Each row comes from the steps of one walk. Every step used is in the known rows, and no mark comes twice. Write the walk behind each row, first mark first.
Known rows
u > f > v: [ 33.4   4.3   7.6 -12.8   0.4  -3.8  -4.6   7.5 -12.6  12.2   5.7   1.2
  14.8   8.4  -8.6  -9.5 -17.9  -4.6   3.8   1.6  -2.9]
j > y > b > q: [ -7.9   5.7   4.9  -0.4   0.1 -21.8  -7.3  17.0   3.1  -5.9  -8.5  -4.2
 -13.4 -14.7  -5.4  -0.5   8.8   0.2  10.9  -2.5  -0.1]
y > b > q > v > k: [-27.2 -18.3  -2.3   5.8   7.7  -0.6  -1.6  14.5   4.6   2.3 -16.9  -4.0
 -17.0   0.4   8.1  -3.4  15.9  13.7 -11.5  18.8   4.4]
f > u > a > k > v: [-13.8  14.1  -6.7   8.9  -7.6  23.0  -1.0 -33.3   6.1 -10.4  -0.5  -6.5
  -0.6  -9.3   1.0  -0.4  -0.4   1.9  -1.3 -25.2 -23.5]
f > v: [ 26.6   6.0  15.1 -12.5   7.9 -12.2   0.7  15.5  -8.1   9.7   3.5   5.4
   7.3   2.0   1.5   3.7 -15.6  -5.0 -10.1  -2.0 -17.5]
y > b: [ 10.0   4.5   3.0  -1.4  12.0  -8.4   5.4  20.3 -18.9  11.6  -2.3  -7.4
 -13.7   2.6   8.4 -10.3  -5.5   2.2  -6.8 -14.0   3.0]
f > v > q > u > a > k: [-12.2  -1.1  -5.6  -2.9   3.1  10.3   2.8 -19.8  15.6  -8.5   3.8  -7.5
  -0.2 -20.6  -5.5  10.2  15.6   9.8  -7.8   2.3 -11.6]
a > k: [ 10.8  17.3   9.3   7.9  -4.0   3.9   7.9   6.6  -6.0  10.0  10.6   8.8
  -2.4   8.8  15.5   5.5  -7.4  -9.9 -14.2 -18.4 -10.7]
u > f > v > q > b: [ 17.4   6.2  -0.5 -24.8   1.4   0.4  -3.2  -6.6  -4.0   8.6   2.1 -23.8
  12.6  -2.8  -6.5  -4.7   6.2  -6.1   9.2  12.1  -1.3]
y > b > q > u > a > k > v: [-58.3 -12.0   2.6  19.0  -5.8  34.0  -4.9 -31.5  12.9 -14.8 -13.1 -10.4
  -4.4 -16.9   1.2 -15.3  24.7  17.0  -4.5  -0.1  11.6]
f > v > q > u > a: [ -0.5  -7.7  -7.5  -9.6   8.9  -8.7   0.0  -3.8   7.4  -8.8   0.4  -9.7
  -1.0 -22.3 -10.7   3.9  12.3   6.9   0.2   3.1  -3.5]
b > q > u > f > v > k: [ -9.0 -15.3   9.8 -11.0  -4.8   7.8  -5.2   4.7  14.2  -0.6  -3.2   6.4
   8.4  -6.9  -8.3  -3.6   0.0   6.1  -8.2  23.3   5.4]
b > q > v: [ -1.8  -9.4   3.9  10.0   3.1 -11.7 -12.3  12.5   1.8   3.3  -2.1   7.5
   1.3   5.6  -1.6  -0.1  -4.1 -15.2   0.9   7.4   3.8]
k > v > q > u: [ -5.0  -2.1  -9.8   5.4  -2.1   8.9   3.1 -16.8  -4.2  -9.9   7.5  -0.6
  11.1   8.7   4.9  11.0  -1.0   0.2  -7.9  -7.1  11.1]
a > u > q > v > k: [ -5.7  -9.8 -10.9  10.6   4.0   1.4   6.1  -8.8  10.6  -4.2 -10.0  11.1
  -8.3   6.6   3.2  12.6  -8.0  10.1  15.3  13.7 -12.3]
a > u > f > v > k: [ 16.2  -3.3   6.9 -15.4 -11.6  16.2   8.9   3.3  -0.2  11.5  -5.8   5.6
   8.6   2.3  -0.7   6.1 -18.2  14.5   0.3  16.0 -10.0]
v > k: [  9.9   7.7   0.1   0.5  -1.1 -10.2  13.6  23.9  -6.2   8.3   4.9   6.6
 -12.0  12.3  15.8   3.8   5.0   2.2 -20.0  -9.5  -7.3]
q > u: [  8.2   5.1   5.3   2.5   6.3  -8.4   5.5  16.9 -10.1   4.3   6.7  12.9
  -8.3  -4.8   5.7   2.3 -20.9  -7.4  -4.8 -12.9   4.0]
u > f > v > k: [ 22.8   2.8   4.2 -13.6  -4.8  -0.1   5.8   9.2  -3.8  12.3   2.3   1.9
   8.5  12.8  -1.5  -5.3  -2.4  11.8  -9.6   8.1  -9.2]
v > q > b: [  4.0  13.0  -3.3 -10.1   3.0 -11.0   7.1   6.9  -5.1   5.6   3.7 -19.4
  -7.2  -2.4  10.0   5.6  13.8 -14.3  -2.3  -5.6  -0.2]
j > y > b: [ 10.0  19.9  -1.7  -2.2   3.8 -20.1   5.2  13.9 -13.8  -2.5  -4.2  -2.4
 -20.3  -7.8  -1.2   0.4  -4.9   8.2  12.4 -16.3  -7.8]
j > y > b > q > u: [-20.7   3.4   3.2   1.0   4.9 -14.2  -5.6  13.0   5.9 -12.6  -9.5   2.7
 -16.6 -27.2  -7.3   3.7  -2.4   3.0  11.9  -1.3   4.7]

Write each row's walk
[ 11.1  -2.3  -6.7  12.4  13.2 -18.3  -6.6  -2.5  -1.4  -5.4   4.8   5.9
  -3.2  15.6  -5.2  -4.8  -8.7  -8.7  17.1  -1.1  -5.8] : u > q > v
[ 12.9   1.0   2.6   3.9   2.4  -5.2   0.8   0.0   5.1  -1.9   2.0   6.7
  -2.6  -0.8   2.3   7.0 -17.5  -9.2  16.8  -6.0  -2.8] : a > u > q
[  2.2  -5.2 -13.9   2.1 -10.3  19.9  -2.1 -25.2 -10.0  -7.4   8.6  -3.8
  19.4  16.5  -7.2  -5.0  -2.8   1.8   6.1  -2.7  24.4] : k > v > q > u > f
[  0.0  -2.6 -12.4  11.9   9.1 -14.8   2.5  -0.9   5.7  -6.6  -0.7   6.9
 -11.9  17.9   2.2   0.1   5.5   7.2   4.7   8.1 -11.3] : u > q > v > k
[  4.4   2.4  -5.9   5.8   2.3  -7.8  10.8  14.1  -6.3   6.3  -0.8  11.4
 -11.5  14.8   8.5   5.4  -3.6   8.2  -9.0   4.0 -10.2] : q > v > k
[ -8.7  -6.7  11.8   3.4   3.5  -6.7  -4.8  18.1   5.7  -1.7   2.9  11.4
  -4.1 -10.5   1.5   2.8  -6.1 -16.3  -7.8  -2.6  11.8] : b > q > u
[ -9.2   9.2  -3.1  -5.0  -5.2   5.6   4.8 -18.6  -6.5  -0.7   1.9 -17.9
  10.0   8.6   9.1   5.7  17.4  -7.4  -3.0  -2.0   1.4] : k > v > q > b
[ -7.8   2.9 -11.1   8.8 -14.2  39.0   1.5 -40.4  -1.8  -7.3  11.9  -1.4
  21.7  17.6   0.7   1.0  -0.3   3.8  -2.1  -5.3  16.9] : a > k > v > q > u > f
[-46.5  -6.9   5.1  20.7 -14.0  28.3  -3.7 -30.6  17.1 -15.8  -0.5   5.2
   7.8 -12.0   1.6  -7.9  20.5   2.4  -2.6  -3.2   7.4] : b > q > u > a > k > v
[-13.5   0.2  -3.2   5.8   4.9 -16.9 -10.2   6.7   2.1  -9.2 -14.8   1.3
 -11.7 -11.4 -11.2  -0.5   3.2   4.0  19.2  10.1  -2.1] : j > y > b > q > v
[ 21.0  -0.3   8.0 -11.9   3.9   2.9  -3.9   3.5  -9.3   6.3   4.1   7.7
  12.2  -2.5 -11.8  -8.7 -29.3  -1.0   5.7   2.7   2.8] : q > u > f > v
[ 24.8   3.3   2.2  -3.4  -9.1  11.6   3.3   4.8 -12.4  13.6  -0.5   7.2
   4.4   4.9  -0.2  -3.0 -26.6  -8.2  15.6  -6.1  11.6] : a > u > f
[ 25.5   0.8   0.7 -15.9   8.0 -14.9  -2.3   7.4  -1.3   4.3   5.6  -7.2
   8.1   1.9   1.0  14.6   1.3  -5.7 -14.6   3.5 -12.0] : f > v > q
[ 33.8  -0.5  -4.2 -16.9   1.2  -5.9  -5.5  -0.7  -5.8   6.3   7.0 -10.7
  18.5   9.3  -9.5   1.1   0.2  -3.5   0.5   7.9   4.0] : u > f > v > q
[-21.8 -11.0   5.3   6.0  -0.1  -6.9  -5.8  12.0   9.5  -6.9  -2.3  -0.4
 -10.1 -22.0  -6.2 -10.6  12.6  -6.9   3.7  -4.2  15.0] : b > q > u > a
[ -0.1  -7.5   5.3   1.0  -3.6   2.4  -9.8  11.9   0.6   1.8   6.0   4.9
   5.2  -2.4 -10.2 -12.0  -9.8 -14.0   6.7  -0.1  27.5] : b > q > u > f
[-16.2   5.3 -13.8  12.8 -14.2  21.2   2.1 -34.3   4.2 -10.1   7.2 -12.7
   8.6  10.0   5.3  -0.1  34.9   7.5  -6.4 -10.8  -1.6] : u > a > k > v > q
[-13.5 -11.2   1.3   8.0  -1.9  -8.6  -2.8  14.2   9.2   1.4  -5.8   9.8
  -6.7   9.9   7.1   5.6  11.6  -1.1 -11.2  16.6  -1.9] : b > q > v > k
